Every row comes from one small tree of marks. The marks that hang from a mark follow it in brackets, in alphabetical order. Every link used is in the known rows. Which tree was each row made from?
In the rows, zero is written as 128.
Known rows
babus{dodu{dusu munupug}}: [114 117  97 155 159 124 101 126 118 131  84 142 128  67 117 153 129 132
 138 120 117 140]
zatopi{rutom{minubut{dodu}} vopa}: [ 59 117 174 114 138 137 151 148 144  65  59  89 104 154 121 114 102 174
 118 142  52 173]
zatopi{rutom vopa{minubut{dodu}}}: [ 70 131 206 116 149 146 165 125 131  51  61  85  91 119 116 117 108 126
 114 133  41 151]
minubut{dodu{babus lutak munupug} vopa}: [128  86  91 171  76 154 103 148 114 128 140 135 134 108 129 127 116 105
 163 144 197  97]
munupug{dodu{lutak zatopi{rutom{minubut{vopa}}}}}: [108 137 134  86  94 133 172 126 125 171 200 133 144 158 151 112  94 138
 115 110 150 158]
vopa{minubut{dodu{dusu} rutom} zatopi}: [173 150 188 128 193 148 136  44 103 106  68 144  85 140 126 132 180  83
 152 108  86 123]
munupug{dodu{babus lutak zatopi{rutom}}}: [139 156 111  63  76 114 148 173 107 179 199 123 156  99 144 106 102 110
 107 134 132 117]
rutom{minubut{vopa}}: [116 132 138 167  98 132 138 100 165 113 117 141 118 151  98 152 111 195
 147 137 135 162]
zatopi{rutom{minubut}}: [ 86 166 146  99 100 120 161 143 157 108 118  98 126 130  88 128 101 188
 117 141  71 157]
vopa{minubut{dodu{dusu lutak munupug} rutom} zatopi}: [151 142 140 127 187 163 134  73  78 147 116 131 109 121 128 124 172  36
 164  97 136  78]
lutak{dodu{dusu munupug zatopi}}: [158 132 107 121 171  78 101 115 145 132 157 148 148 126 132 145 161 125
 106  95 132 133]
vopa{minubut{dodu{lutak}} zatopi}: [116 181 218 115 149 172 174  98 127 144  86 116 107  78 114 161 120  94
 159 129  95 105]
rutom{minubut}: [111 172 132 135 118 116 136 122 172 125 109 125 121 119  88 166 105 196
 144 145 102 152]
munupug{dodu}: [111 163 119 134 107 108 124 125 135 122 111 148 107  96 109 157 103 170
 155 133  88 167]
lutak{dodu{babus dusu munupug zatopi}}: [192 127  83 115 143  70  79 149 143 158 168 135 154 130 146 134 180 103
 102 119 168 117]
minubut{dodu{dusu munupug zatopi} rutom vopa}: [175  69 102 171 167 143  97  60  89  94 160 188 123 176 139 109 152  96
 136  78 159 123]
minubut{rutom vopa}: [144 100 119 202  98 147 129  54 111  70 122 172 125 149  90 120 129 184
 147 104 118 137]
lutak{dodu{babus dusu zatopi{vopa}}}: [186 100 125 126 160  75  95 134 140 125 119 143 145 152 172 125 177 142
  81 125 132 137]
dodu{lutak}: [112 150 126 144 105 139 152 120 134 135 133 144 142  67  91 157  94 179
 140 130 111 106]
zatopi{rutom{minubut{dodu{lutak munupug}}} vopa}: [ 35 110 124 114 132 151 151 173 119 103 106  79 127 134 126 104  95 126
 130 131 105 129]
dodu{babus lutak munupug zatopi}: [147 159  78 124  93 128 125 166 120 186 206 134 163  81 116 137 104 101
 124 132 174  67]
lutak{dodu{babus dusu munupug zatopi{vopa}}}: [166 104  92 134 155  75  82 156 127 132 142 130 145 150 170 115 178 103
  91 120 153 121]

Which tree is each row?
[119 165 187 158  97 158 152  93 144 134  99 143 105 162 116 145 123 165
 149 134 116 156] : rutom{minubut{vopa{zatopi}}}
[162  83 149 177 136 154 127  47 109  72 130 183 128 159 118 120 123 151
 137  93 120 138] : minubut{dodu{zatopi} rutom vopa}
[156  85 139 108 103 120 107 138 141 113 109 119 111 189 158 103 156 137
 115 155 152 163] : zatopi{rutom{minubut{dodu{babus dusu} vopa}}}
[123 133  86 143 107 137 123 175 108 162 179 129 157 100 137 118  99 101
 115 133 161  72] : dodu{babus lutak munupug zatopi{vopa}}
[ 95 149 125 157 139 132 134 140 122 107 146 140 128 115 113 131  91 132
 113 109  94 119] : dodu{munupug zatopi{vopa}}
[138 142 174  89 131  95 152 145 148 101 127  72 142 142 143 103 158 107
  70 131  98 135] : lutak{dodu{babus zatopi{rutom vopa{minubut}}}}
[115 108 156 163 124 142 126  97 165  93  88 142 107 156 115 153 114 182
 157 140 130 173] : rutom{minubut{dodu vopa}}
[141 108 117  69 122 118 121 165 135 159 125 103 136 137 149 112 141 128
 116 158 149 122] : zatopi{rutom{minubut{dodu{babus dusu lutak}}}}
[ 95 149 106  98 102 114 132 197 131 134 165  84 139 161 133  92 110 108
  93 144 122 125] : dodu{babus munupug zatopi{rutom{minubut} vopa}}
[128 117  97 129 173 141 124 126 105 187 152 155 163  57 139 149 110 101
 117 100 154 101] : babus{dodu{dusu lutak munupug zatopi}}
[ 61 143 154 121 116 127 161 149 142  83  89  93 117 149 110 110 100 188
 106 140  57 161] : zatopi{rutom{minubut} vopa}
[179 138  69 114 125 113 105 157 115 202 213 154 158  95 143 132 130  85
 113 128 193  68] : dodu{babus dusu lutak munupug zatopi}
[161 121 132 139 121 140  86 133 125 157 105 131  95 186 165 126 173  75
 157 153 184 136] : rutom{minubut{dodu{babus dusu munupug} vopa{zatopi}}}
[ 91 105 173 127 102 146 150 115 151  75  96 113 108 167 115 117 108 173
 132 138 101 178] : zatopi{rutom{minubut{dodu vopa}}}
[ 79 109 146 104 176 148 149 142 100 107 113  89 109 113 144 101 130  61
 113 113 111 104] : zatopi{rutom vopa{minubut{dodu{dusu lutak munupug}}}}
[132 130 112 117 108 129 118 156 160 160 110 115 140 109 123 155 121 151
 155 169 163 119] : rutom{minubut{dodu{babus lutak}}}
[172 132  72 107 108  97  99 148 115 193 150 154 132  99 157 137 141 126
 141 146 170 123] : munupug{dodu{babus dusu lutak}}
[179 106  66 131 162 128  94 110 100 146 144 121 128 120 132 121 180  45
 159 123 195  70] : vopa{minubut{dodu{babus dusu lutak munupug} rutom}}
